Known rows, with every way that one mark hangs from another:
[zufut pidi]: [-0.94 -2.21  0.71  0.19  0.50  1.75 -2.09 -2.39 -1.10 -1.47  0.08 -0.55
 -0.56 -1.65  0.20  0.28 -0.91 -1.60 -0.46 -3.66 -2.04 -0.09 -0.97 -2.78]
[lakef vige]: [-1.49 -1.74  1.78  0.11  1.48  3.09  0.42 -1.43  3.01 -0.37  2.09  0.72
  0.53 -2.17 -3.14 -1.32 -0.81 -0.30 -1.26 -2.10 -0.68 -0.02 -5.65 -1.37]
[lakef [zufut vamis]]: [-3.57 -1.69  0.06 -0.65  0.62  1.94  1.01 -2.98  4.16  0.55  2.53 -0.29
 -0.20 -3.32 -0.67  0.55 -0.73 -2.03 -0.49  0.54 -0.39  0.66 -3.78 -0.26]
[geditu [zufut pidi safip vamis]]: [-0.28 -1.66  0.80  2.05 -0.75 -0.41 -2.07 -2.12  2.95  0.58  0.24 -0.47
  0.81 -5.87 -0.21  4.04  2.44 -4.37 -0.48 -2.72 -2.14  0.60 -0.81 -2.69]
[zufut lakef]: [-4.00 -2.42 -0.70  0.69 -0.68  2.74 -0.45 -1.95 -0.08  2.42  0.56 -0.25
  1.37 -3.53 -2.19 -0.10 -0.28 -0.09 -0.67 -2.29 -1.72 -0.16 -3.32 -2.76]
[geditu vige zufut]: [ 2.03 -1.56  2.76  3.56 -0.24  0.46  1.25 -2.47  6.97 -1.18  2.59  0.17
  0.75 -2.79 -3.91  2.78  1.92 -1.63 -1.46 -1.61  0.58  0.08  0.52 -1.25]
[vamis [vige lakef]]: [-2.97 -1.07  2.44  2.71 -0.34  3.86 -1.15 -1.74  3.17  2.02 -0.02  0.95
 -0.28 -1.30 -2.00 -0.30 -0.37  1.25 -2.74 -1.22 -1.05  2.00 -1.95 -2.70]
[safip [vige pidi]]: [-1.12 -0.31  2.07  1.13  0.54  3.46 -1.90 -1.93 -1.03 -4.58 -1.99 -1.36
  0.15 -1.45 -0.48 -1.75 -1.45 -0.85  0.19 -2.70 -2.27  0.63 -3.23 -1.68]
[sodoter lakef pidi]: [-1.01 -2.35  2.64  2.80  0.22  1.51 -3.31 -1.59 -0.32 -3.72 -1.23 -3.82
  0.50 -2.90 -0.69 -0.74 -2.16  0.71 -3.22 -3.98 -1.50 -0.27 -3.98 -2.74]
[lakef [vige pidi] [zufut safip vamis]]: [-5.36 -2.31 -0.30  1.17  0.50  2.20 -0.17 -1.14  5.55  0.40  2.21  1.12
  1.04 -6.84  0.41 -0.62 -0.04 -3.41 -0.72  0.12 -1.05  0.54 -8.35 -0.93]
[geditu zufut]: [ 0.74 -1.48  2.29  0.71  0.92  0.59  0.20 -3.32  2.02 -0.39  2.20  0.02
  0.30 -1.50 -3.46  1.90  1.04 -0.81 -0.51 -1.91 -1.09  1.12  0.46 -0.89]
[sodoter pidi [vamis [vige lakef]]]: [ 0.21 -1.21  5.29  4.72 -0.47  1.94 -4.72 -1.37  2.52 -2.33 -3.08 -2.59
 -0.10 -3.27 -1.38 -0.40 -1.68 -1.29 -2.88 -2.63 -2.56  1.44 -4.29 -2.99]
[vige [lakef [zufut safip vamis]] pidi]: [-6.54 -1.79  0.13  3.06 -0.07  1.18 -1.67 -2.38  1.04  0.68 -2.44  0.68
  0.45 -4.47  0.79 -0.70 -1.23 -1.94 -1.72  1.45 -1.47  2.80 -3.02 -1.62]
[safip [vige lakef pidi]]: [-2.98 -0.06  2.23  2.18  0.52  2.95 -1.70 -1.74 -0.12 -3.80 -4.11 -0.17
  0.38 -2.26 -0.59 -1.94 -1.64 -0.59 -0.62 -1.07 -1.83  1.29 -3.29 -2.12]
[vamis vige]: [-1.29 -1.29  2.08  1.70 -0.29  4.29 -1.38 -1.94  2.16  1.19  2.20 -0.13
 -0.61 -0.42 -2.11 -0.13 -0.15  0.81 -2.12 -2.82 -1.53  1.34 -1.90 -2.27]
[geditu [zufut safip vamis]]: [-0.19 -1.19  1.25  2.19 -0.63  0.06 -0.94 -2.29  3.35  1.78  0.90 -0.67
  1.18 -4.78 -2.13  3.59  2.29 -3.44 -0.91 -1.93 -1.85  1.31 -1.57 -1.73]
[sodoter lakef pidi [vamis vige]]: [-0.24 -1.87  4.93  5.20 -1.87  2.37 -5.38 -1.51  2.97 -3.78 -3.09 -4.50
  0.17 -5.13 -1.03 -0.23 -0.92 -0.34 -4.66 -4.28 -2.15  0.31 -5.53 -3.00]
[lakef [zufut pidi safip [vamis vige]]]: [-4.38 -2.35 -0.64  1.21 -0.88  1.90 -1.24 -1.51  5.03  1.80  1.79  0.54
  0.05 -6.29  1.93  1.78  0.48 -3.48 -0.80 -1.35 -1.69  0.27 -5.18 -2.68]
[lakef [vige pidi] zufut]: [-4.36 -2.67  0.76 -0.24  2.05  2.75  1.13 -2.15  4.26 -1.85  3.60  1.78
  0.16 -3.61 -0.94 -2.23 -1.29 -0.82 -0.23  0.15 -0.26  0.36 -6.45 -0.07]
[vige [lakef zufut] pidi]: [-5.78 -1.99  0.85  2.07  0.93  1.54 -0.85 -3.10  0.10 -0.73 -1.57  1.20
 -0.21 -2.16 -0.13 -1.86 -2.01 -0.09 -1.28  1.38 -0.87  2.65 -1.60 -0.97]
[geditu [vige [lakef [zufut pidi safip vamis]]]]: [-2.91 -1.86  0.91  4.20 -1.10  1.14  0.57 -1.26  7.43  0.81 -0.73  0.88
  0.77 -5.27 -0.87  1.32  0.05 -2.52 -2.33  0.13  0.39 -0.01 -3.51 -2.61]
[vamis [vige [lakef zufut]]]: [-4.15 -1.48  2.05  2.17 -0.09  3.60 -0.18 -1.91  4.69  2.13  1.17  1.67
 -0.39 -2.18 -1.60 -0.34 -0.49  1.10 -2.37 -0.21 -0.68  1.82 -2.82 -2.10]

Rows:
[-3.92 -1.42  0.02  3.82 -2.37  2.02 -4.26 -0.34  3.27  2.80 -2.39 -0.17
  0.60 -7.18  2.50  2.77  1.32 -4.32 -2.17 -2.75 -2.69  0.95 -3.86 -5.06]
[zufut pidi safip [vamis [vige lakef]]]
[-3.91 -1.59  0.49  0.07  0.17  2.85  0.72 -2.67  5.43  0.99  3.18  0.00
 -0.31 -3.41 -0.46  0.73 -0.20 -1.48 -0.90  0.44 -0.37  0.95 -3.92 -0.79]
[lakef [zufut [vamis vige]]]
[-4.16 -1.43 -0.33  1.05 -0.40  1.91 -0.47 -1.67  3.83  0.13  0.34 -0.31
  0.66 -5.76  0.70  0.54 -0.33 -3.49 -0.29 -0.47 -1.71  0.53 -6.40 -1.34]
[lakef [zufut [safip [vige pidi]] vamis]]
[-4.15 -1.63  1.73  2.07 -0.03  3.44 -0.71 -1.84  4.57  1.53  0.83  1.74
 -0.58 -2.72 -0.63 -0.14 -0.41  0.55 -2.08 -0.56 -0.76  1.52 -2.59 -2.69]
[vamis [vige [lakef [zufut pidi]]]]
[-3.67 -0.23  1.65  0.77  0.53  2.40 -0.03 -1.55  4.04 -2.75 -2.89  0.67
  0.42 -4.73  0.10 -0.44 -1.06 -1.72 -0.16 -0.02 -0.99  0.12 -5.10 -2.23]
[safip [vige [lakef [zufut pidi vamis]]]]
[-3.51 -0.93  1.08  1.91 -0.84  2.68 -2.99 -1.80  3.25  0.11 -1.48 -0.54
 -0.42 -4.69  1.90  1.90  0.58 -2.72 -1.47 -1.33 -1.21  1.04 -0.91 -3.75]
[zufut pidi [vamis [vige lakef]]]
[-5.05 -1.94  0.57 -0.10  1.60  2.72  0.75 -2.13  5.62 -1.51  2.94  0.90
  0.37 -5.11  0.00 -1.14 -0.66 -2.32 -0.43  1.08  0.01  0.61 -6.34 -0.17]
[lakef [vige pidi] [zufut vamis]]
[-3.41 -0.65  0.08  2.87 -1.72  1.30 -3.63 -0.16  2.46 -0.15 -4.86 -0.71
  1.18 -8.07  2.70  2.15  0.62 -5.36 -0.77 -2.75 -2.87 -0.07 -5.63 -4.72]
[zufut pidi [safip [vige lakef]] vamis]
[-2.77 -2.31  2.31  2.15 -1.87  1.70 -1.27 -3.35  4.14 -1.37 -1.66 -2.18
  0.17 -5.70 -2.26 -0.05 -0.10 -0.88 -3.59 -1.64 -1.07  0.04 -5.94 -0.63]
[sodoter [lakef zufut] vamis]
[-4.25 -1.84  0.68 -0.91  1.58  2.61  2.01 -1.76  7.55 -0.09  3.71  1.27
  0.52 -5.33 -1.17 -0.34 -0.35 -2.15 -0.57  0.98  0.46 -0.19 -7.53 -0.31]
[lakef vige [zufut vamis]]
[-3.84 -1.18  2.32  3.45 -0.37  3.91 -2.53 -2.14  0.92  0.53 -0.74  0.53
 -0.49 -1.03 -0.88 -1.09 -0.66  1.04 -2.55 -1.07 -1.52  2.83 -0.77 -2.51]
[vamis [vige lakef pidi]]
[-3.28 -2.43  2.65  3.09 -2.50  2.71 -2.46 -2.74  5.74 -1.50 -1.21 -1.41
 -0.32 -6.72 -0.56  0.55  0.69 -0.77 -3.82 -2.34 -1.33 -0.01 -5.49 -2.00]
[sodoter [lakef [zufut pidi]] [vamis vige]]
[-0.94 -0.59  2.48  2.03  0.01  1.31 -0.39 -2.91  5.05  0.69  1.14  0.03
  0.43 -3.67 -2.28  3.00  2.11 -1.70 -1.26 -0.32 -0.60  1.95  0.45 -1.53]
[geditu [zufut [vamis [vige lakef]]]]
[-3.39 -3.16 -0.79  0.46  0.03  0.99 -0.48 -1.73  2.45  1.07  1.86  1.01
  0.07 -4.60  0.65  0.64 -0.61 -2.48 -0.45 -2.19 -2.03 -0.24 -5.06 -2.18]
[lakef [zufut pidi safip]]
[-2.45 -1.53  0.40  2.70 -1.04  1.26 -3.07 -0.06  0.62 -0.43 -3.98  0.55
  0.96 -5.91  1.27  0.72 -0.26 -3.21 -0.80 -4.12 -3.37 -0.40 -5.54 -4.66]
[zufut pidi [safip [vige lakef]]]
[ 0.05 -1.23  1.60  0.79  0.32  0.16 -1.14 -3.20  2.95 -1.41  1.03 -0.61
  0.18 -4.08 -0.57  3.45  1.90 -3.24  0.05 -1.76 -1.18  0.67  1.17 -1.91]
[geditu [zufut pidi vamis]]
[-4.84 -2.33  0.11  2.25 -1.84  2.48 -0.71 -1.97  4.75  1.27  0.55 -1.19
  0.71 -6.23 -0.44  0.88  0.52 -0.59 -3.48 -1.63 -0.77  0.18 -5.84 -1.88]
[sodoter [lakef [zufut safip [vamis vige]]]]
[-3.90 -1.79 -0.73  0.58 -0.58  1.39 -0.86 -1.31  4.52 -0.33  0.18  0.01
  0.43 -6.96  2.02  1.46 -0.01 -4.21  0.19 -1.39 -1.85 -0.48 -6.32 -2.37]
[lakef [zufut pidi [safip vige] vamis]]
[-2.09 -1.68  3.44  4.46 -2.87  3.39 -4.05 -2.89  2.24 -1.64 -2.95 -3.02
 -0.16 -4.67 -1.68 -0.32  0.48 -0.04 -4.61 -3.29 -1.97  1.24 -3.68 -1.87]
[sodoter lakef [vamis [vige pidi]]]
[-3.64 -2.45  2.18  1.98  0.96  1.75 -1.47 -0.98  5.51 -4.05  0.70 -2.26
  0.96 -6.54  0.22 -0.80 -1.57 -0.78 -2.86 -1.47  0.00 -0.88 -7.93 -1.94]
[sodoter [lakef vige [zufut vamis]] pidi]
[-6.01 -2.23  0.37  2.99  0.30  1.19 -1.43 -2.43  0.07  0.62 -2.02  1.32
  0.37 -3.40  0.17 -1.46 -1.66 -0.91 -1.68  0.78 -1.61  2.57 -3.08 -1.62]
[vige [lakef [zufut safip]] pidi]
[-4.55 -1.95 -0.40  1.74 -0.83  2.33 -0.80 -1.81  4.52  2.23  2.14 -0.06
  0.26 -5.17  0.53  0.91  0.18 -2.73 -1.23 -0.52 -1.62  1.25 -5.18 -1.46]
[lakef [zufut safip [vamis [vige pidi]]]]
[-0.45 -2.52  1.01  3.72 -1.21  0.35  0.28 -1.80  6.84 -0.65  1.70  0.85
  1.54 -6.33 -1.72  3.42  2.72 -2.64 -0.43 -2.05  0.04 -1.29  0.05 -3.26]
[geditu vige [zufut lakef pidi]]
[-3.35 -0.31  1.93  0.81  0.77  2.67  0.56 -1.60  3.59 -2.29 -2.29  0.95
  0.44 -3.42 -1.29 -1.17 -1.47 -0.56 -0.45 -0.12 -0.94  0.33 -5.39 -1.76]
[safip [vige [lakef zufut]]]
[-1.67 -1.11  3.74  3.91 -1.54  2.94 -3.47 -2.63  1.79 -0.34 -2.93 -0.97
 -0.42 -2.75 -2.05 -0.50 -0.29 -1.06 -2.88 -1.62 -2.31  2.34 -2.45 -1.85]
[sodoter [vamis [vige lakef pidi]]]
[-5.05 -2.58 -0.41  1.05  0.06  3.31 -0.70 -1.41  0.93  1.02  0.91  0.54
  1.75 -4.88 -1.67 -1.33 -0.17 -0.52 -0.58 -1.72 -1.56 -0.25 -5.08 -2.57]
[zufut [lakef [vige pidi]]]
[-4.72 -3.09 -0.90  0.39 -0.10  2.63 -1.33 -0.85  1.72  0.35  0.52  1.23
  1.49 -6.56  0.23 -0.07  0.28 -1.57  0.04 -3.00 -1.62 -1.71 -4.98 -4.18]
[zufut [lakef vige] pidi]
[-4.85 -2.61 -0.48  0.34  0.47  1.70  0.10 -0.56  7.18  0.67  2.38  1.69
  0.92 -8.23  1.14  0.75  0.33 -4.24 -0.43 -0.73 -0.92 -0.95 -8.82 -2.23]
[lakef vige [zufut pidi safip vamis]]
[ 1.74 -1.86  1.97  4.91 -1.26 -0.05  0.46 -1.44  6.98  0.86  1.89  0.39
  1.46 -4.57 -3.50  3.42  2.49 -2.71 -1.81 -2.51 -0.45 -0.06 -1.48 -2.05]
[geditu vige [zufut safip]]
[-2.68 -2.81  2.02  2.01  0.62  1.24 -1.89 -1.78  2.20 -3.67  0.31 -2.82
  0.41 -4.03 -0.07 -0.90 -2.28  0.48 -2.81 -2.52 -0.84 -0.49 -5.46 -2.05]
[sodoter [lakef zufut] pidi]
